Known rows, with every step that occurs:
sozik befi manub: -14 -8 -16 -9 -3 0 -5 -13 1 3 -32 -1 -25 -4 12 -11 -24 15 11 -21 -17 1 2
 -7 -11 6 8 -5 1 -5 -18 16 -9 1 8 -6 -2
rekomu befi manub meleme: -7 -21 -16 5 -5 -3 -7 -16 5 -3 -29 2 -14 2 -5 -9 -16 7 7 0 -14 5 -2 -17
 -13 -3 0 -8 -2 -4 7 8 -16 -11 -6 -14 -9
dati meleme: -3 3 -22 -5 -15 -9 -5 -14 0 7 -18 6 -18 -1 10 11 -11 8 7 -14 -10 2 -4
 -14 -7 -9 18 -2 -2 -4 1 12 -9 -5 -2 -10 -8
modugat manub meleme dati: -1 -14 -12 3 -29 1 -12 -18 5 8 -21 6 -5 0 7 -5 -26 9 13 -13 -10 2 -3 -28
 -10 1 -6 -4 7 -8 11 -4 -8 -14 -3 -13 1
sozik manub modugat meleme: -10 -4 -18 -4 -12 -12 -17 -16 2 0 -23 -9 -10 -18 25 11 -10 22 15 -18 0 2
 14 -24 -2 -5 10 -5 -1 -2 -2 7 -4 -12 0 -19 -13
rekomu befi: -5 0 -3 2 -1 -14 1 -20 -2 -3 -11 5 -9 -5 -1 -1 -12 10 19 -4 -9 6 -4 -11
 -5 -2 8 -2 -2 -2 -1 4 -9 -5 3 -6 -14
manub meleme: -4 -4 -14 -3 -12 -6 -7 -16 4 3 -24 0 -5 -4 13 3 -9 6 2 -5 2 5 1 -16 -8
 -9 3 0 1 3 6 7 -15 -12 0 -8 2
dati meleme manub modugat: -11 -3 -19 -6 -6 -9 -12 -22 9 -4 -9 8 -17 0 13 13 -7 10 4 -18 -16 -1 -1
 -10 -17 -5 25 -14 1 -9 13 19 -10 -10 4 -19 -21
befi manub dati: -12 -10 -18 -8 0 -3 -14 -14 12 7 -23 5 -15 -6 8 -5 -3 8 -2 -20 -11 9 10
 -24 -8 4 6 -4 1 2 4 15 -12 -4 5 -2 -4
sozik manub befi: -6 3 -16 -3 -1 -4 -7 -16 -2 2 -19 1 -16 -9 10 0 -20 13 4 -15 -3 7 12 -30
 -2 2 7 -8 -4 4 -4 9 -6 7 1 -2 0
sozik befi manub modugat meleme: -21 -13 -22 1 -9 -6 -19 -18 7 -2 -38 -9 -24 -17 21 -7 -10 23 23 -16 -14
 -1 4 -13 -6 -2 7 -10 0 -8 -8 18 -6 -16 4 -17 -17
rekomu befi manub modugat meleme: -17 -12 -19 8 -1 -12 -20 -16 7 -7 -26 0 -17 -16 2 -2 -3 19 25 -2 -15 4 1
 -19 -8 -4 9 -9 -6 -8 11 13 -7 -19 -1 -20 -29
dati meleme befi manub: -10 -5 -35 4 -7 -5 -6 -11 4 5 -17 6 -24 7 -5 3 -18 6 4 -20 -23 0 -6 -18
 -14 -4 19 -14 -4 -7 11 17 -14 -7 3 -19 -10
sozik manub dati meleme: -10 -11 -17 -7 -9 -5 -5 -18 -1 10 -19 2 -20 -7 16 7 -13 7 -6 -23 -14 1
 13 -28 -5 1 11 -10 4 0 -3 12 -4 2 -11 -9 -2
rekomu manub: 0 -1 -6 -11 -5 -15 3 -16 1 -3 -9 7 -6 -6 9 2 -20 15 7 -15 -2 8 4 -10 -9
 4 10 -1 9 -3 3 11 -13 -4 2 -4 -10
sozik manub dati: -9 -7 -8 -11 0 -7 -6 -16 2 6 -17 -1 -9 -10 17 3 -12 11 -3 -26 -5 7 18
 -28 0 5 6 -5 5 5 -6 6 -4 2 -4 -3 3
meleme manub: -10 4 -7 -9 0 -4 -1 -20 6 1 -3 14 -3 0 8 3 -21 10 3 -18 -6 -1 1 -8 -16 7
 22 -1 3 -4 5 14 -11 -5 13 -4 -9
meleme dati manub modugat: -13 -10 -15 -2 -11 -10 -21 -17 9 0 -11 11 -22 -10 8 4 -4 9 10 -18 -21 14
 -1 -18 -5 -7 10 -11 0 -6 7 20 -5 -4 19 -23 -10
befi manub modugat meleme: -14 -7 -27 0 -9 -8 -24 -13 12 1 -29 -4 -16 -12 13 4 -5 20 16 -14 -6 4 6
 -21 -10 -6 12 -6 -3 -6 9 16 -10 -18 5 -18 -21
meleme befi: -8 7 -12 1 0 -11 -3 -15 2 3 -6 2 -3 0 1 5 -11 11 12 -19 -5 3 -4 -15 -1
 -2 14 -7 -1 2 4 4 -11 -7 14 -11 -5
dati manub sozik: -3 -5 -13 -4 11 -4 -10 -13 2 4 -14 10 -25 -9 6 6 -13 12 10 -15 -15 10 1
 -17 -10 -8 16 -4 -4 0 -3 21 -7 -5 11 -8 1
manub dati meleme: -10 -2 -16 -3 -9 -10 -6 -19 5 11 -17 7 -15 -8 12 8 0 3 -2 -14 -15 5 4
 -21 -4 -8 12 -5 4 1 9 13 -7 -6 -5 -4 -4
sozik manub dati meleme befi: -12 -11 -21 -1 -2 -7 -5 -17 -2 8 -15 2 -15 -5 5 4 -13 4 -5 -29 -22 0 9
 -29 0 3 12 -18 4 1 4 9 -4 -2 -2 -17 -2
befi manub modugat: -8 -5 -22 -7 -5 -9 -21 -10 15 -3 -25 -4 -21 -5 11 3 1 15 8 -18 -11 10 9
 -15 -12 -1 13 -8 -3 -3 -1 15 -14 -9 7 -15 -16
dati meleme befi: -7 4 -25 5 -8 -12 -1 -16 0 6 -10 5 -14 4 0 11 -11 7 9 -18 -17 -1 -8 -13
 -5 -10 19 -10 -2 -1 8 10 -11 -8 5 -17 -9
modugat meleme: -9 5 -15 1 -11 -9 -6 -17 2 7 -18 3 -5 -14 14 7 -12 17 18 -12 3 -1 1 -18
 -3 -7 12 8 0 0 7 7 -6 -14 4 -6 -7
dati manub modugat meleme befi: -21 -10 -22 9 -6 -12 -24 -18 9 -1 -10 5 -16 -17 4 11 -7 17 21 -16 -13 5
 -2 -22 -3 -6 17 -11 -8 -5 17 21 -2 -20 12 -26 -16

Rows:
-14 -17 -19 2 0 -6 -6 -19 6 4 -24 9 -26 -6 -7 -6 -9 3 1 -8 -29 5 1 -24
 -8 -1 8 -13 0 -4 11 16 -9 -3 -10 -12 -18 -> rekomu befi manub dati meleme
-8 -13 -23 -4 -11 1 -12 -12 9 3 -32 1 -14 0 10 -1 -12 7 1 -12 -4 4 4 -19
 -16 -2 5 -4 1 -1 8 10 -18 -12 0 -12 1 -> befi manub meleme
-8 -7 -15 -1 2 -8 -3 -14 3 -4 -21 5 -17 -2 -6 -8 -16 10 14 -9 -17 5 -1
 -14 -11 4 9 -6 -2 -4 -1 10 -13 -3 0 -9 -17 -> rekomu befi manub
-6 -9 -14 6 19 -8 -7 -16 -2 -2 -25 1 -25 -2 -7 -8 -5 13 15 -7 -23 6 3
 -16 -11 -5 8 -10 -1 -3 -5 9 -14 -8 2 -9 -13 -> rekomu befi manub sozik
-13 -11 -8 3 7 0 -6 -21 -8 8 -22 10 -34 -12 10 -12 -21 11 14 -20 -33 4
 -3 -12 -3 -2 3 -11 7 -6 -19 20 -2 2 19 -15 2 -> meleme dati manub sozik befi
-3 -1 -9 0 -14 -1 -12 -22 9 6 -15 5 -12 -7 1 -3 -24 18 18 -10 -8 7 2 -30
 -7 5 6 -5 -8 -2 5 3 -4 -6 -5 0 -4 -> modugat manub befi
-9 2 -18 -7 -8 -4 1 -20 2 3 -8 16 -13 2 7 10 -25 7 2 -16 -15 -4 -6 -9
 -17 0 27 -6 2 -7 9 19 -10 -5 1 -10 -11 -> dati meleme manub
-18 -17 -22 -4 -7 0 -7 -18 4 11 -33 1 -32 -9 15 -11 -14 7 -1 -22 -31 1 4
 -18 -6 2 5 -13 4 -6 -5 23 -5 2 -5 -8 -5 -> sozik befi manub dati meleme
-3 0 -20 -2 13 -1 -12 -11 4 4 -28 0 -25 -1 5 -2 -6 13 9 -19 -12 6 5 -18
 -12 -4 13 -6 3 -1 -4 14 -15 -6 10 -7 -6 -> befi manub sozik
-6 -11 -14 -6 -22 -6 -8 -20 9 11 -15 7 -13 -8 7 7 -15 11 5 -18 -17 4 2
 -31 -7 2 8 -5 -1 -5 7 9 -2 -8 -16 -8 -7 -> modugat manub dati meleme
-12 -3 -13 -2 -9 -4 -7 -15 2 6 -8 18 -19 -8 4 2 -22 7 8 -16 -17 11 -4
 -20 -8 -2 10 -3 5 -4 5 19 -6 1 14 -13 -3 -> meleme dati manub
-15 -5 -16 6 -5 -3 -16 -19 3 6 -11 17 -23 -10 -1 -6 -21 5 6 -5 -20 12 -5
 -28 -4 -3 7 -9 0 -1 13 23 -2 7 16 -9 -3 -> meleme dati manub befi
-21 -15 -18 15 -4 -11 -23 -19 3 -2 -24 3 -19 -12 2 -10 -8 14 24 -5 -21 2
 -2 -24 -7 -3 1 -13 4 -12 16 10 -7 -15 7 -25 -30 -> rekomu befi manub modugat meleme dati
-7 2 -7 -2 12 -5 -3 -21 -7 3 -29 -3 -22 -8 16 -7 -8 15 20 -17 -16 1 2 -7
 -2 -7 7 -6 2 0 -24 4 -6 -4 12 -5 1 -> manub sozik befi
-22 0 -8 -4 2 -4 -9 -28 6 9 -8 13 2 -15 15 -1 -17 12 4 -14 -4 -2 7 -24
 -8 6 13 -1 6 1 23 18 -6 -15 6 -2 -10 -> modugat meleme manub dati
-8 -16 -25 3 -13 2 -15 -13 5 6 -29 5 -15 2 6 -9 -15 1 0 -11 -12 4 0 -22
 -13 -2 -2 -8 10 -5 12 9 -17 -9 9 -16 -2 -> befi manub meleme dati
-11 -9 -14 -8 -8 -10 -18 -16 13 -4 -14 4 -21 -13 12 12 -1 13 9 -17 -12
 14 2 -14 -9 -5 18 -7 -8 -3 0 21 -7 -7 12 -19 -10 -> dati manub modugat
-23 -8 -22 9 3 -5 -18 -17 7 10 -21 3 -9 -11 4 -8 -8 12 8 -21 -15 0 5 -32
 -3 5 8 -8 2 0 22 15 -11 -15 5 -11 -9 -> modugat meleme befi manub dati
-10 -20 -17 11 -5 -3 -11 -17 0 -1 -26 7 -15 1 -6 -17 -18 0 7 2 -21 4 -6
 -21 -11 -2 -8 -12 8 -7 15 5 -15 -9 3 -18 -12 -> rekomu befi manub meleme dati
-6 8 -9 -5 17 -2 -5 -23 0 1 -8 10 -11 1 7 1 -12 13 9 -16 -11 -1 1 -12
 -13 1 19 -5 4 -1 2 12 -14 -9 14 -4 -5 -> meleme manub sozik
-11 3 -27 14 15 -4 -17 -13 -1 9 -24 -1 -20 -4 -1 -4 -11 19 20 -19 -14 -3
 0 -24 -6 -6 14 -9 0 -4 12 12 -14 -20 13 -17 -10 -> modugat meleme befi manub sozik
-17 -11 -18 0 -13 -10 -21 -16 10 -1 -18 6 -17 -22 17 12 -6 17 18 -11 -9
 9 2 -21 -8 -9 15 -4 -6 -5 9 25 -3 -17 7 -19 -12 -> dati manub modugat meleme
-11 -6 -16 9 -4 -21 -14 -19 3 -8 -9 2 -4 -13 8 4 -10 20 20 -15 -8 4 2
 -19 -3 -3 8 -13 5 -5 23 13 -10 -23 7 -21 -27 -> rekomu manub modugat meleme befi
-4 -2 -13 -10 -8 -10 -13 -15 5 -5 -19 -8 -15 -8 20 11 -6 17 7 -26 -4 8
 14 -19 -4 -1 9 -8 2 1 -10 5 -8 -4 2 -16 -10 -> sozik manub modugat
-11 3 -9 -10 0 -9 -13 -23 10 -6 -7 6 -7 -3 14 8 -5 14 5 -21 -8 3 3 -9
 -13 2 20 -10 2 -3 7 12 -12 -9 14 -15 -17 -> meleme manub modugat
-4 -12 -17 -1 -16 0 -7 -15 -4 7 -24 1 -9 -4 16 -1 -23 4 -3 -14 -6 1 7
 -25 -7 0 -4 -8 13 0 -1 2 -11 -3 2 -18 3 -> sozik manub meleme dati
-15 -3 -24 1 2 -10 -21 -11 13 -4 -18 -5 -19 2 1 1 0 13 10 -26 -16 7 3
 -18 -8 -3 14 -17 -2 -2 8 12 -16 -12 15 -22 -15 -> meleme befi manub modugat
-4 -7 -4 -2 -2 -1 -7 -21 -2 6 -26 -4 -20 -10 14 -9 -22 22 25 -23 -20 0 2
 -15 -6 3 6 -5 -1 -7 -26 0 -2 -8 1 -6 1 -> modugat manub sozik befi
-7 -16 -16 -6 -13 -1 -9 -15 8 3 -21 10 -14 -9 9 7 -19 4 1 -6 -7 10 -3
 -19 -13 -7 9 -1 -5 -2 7 19 -11 -10 2 -13 7 -> dati manub meleme
-13 -2 -16 -2 -2 -4 -14 -18 7 5 -12 13 -24 -15 2 2 -17 10 5 -5 -14 15 1
 -24 -9 -4 13 -6 -11 0 6 26 -5 2 10 -3 -1 -> dati manub befi
-15 -12 -17 -7 -5 -5 -18 -16 7 -4 -34 -6 -28 -8 19 -7 -8 17 12 -23 -19 6
 7 -8 -10 2 7 -13 0 -6 -17 15 -10 -4 8 -14 -11 -> sozik befi manub modugat
-16 -23 -19 2 -12 5 -8 -16 0 7 -38 0 -21 -1 14 -22 -23 5 6 -14 -22 2 -2
 -14 -11 -1 -8 -11 10 -6 -4 12 -14 -5 8 -16 0 -> sozik befi manub meleme dati
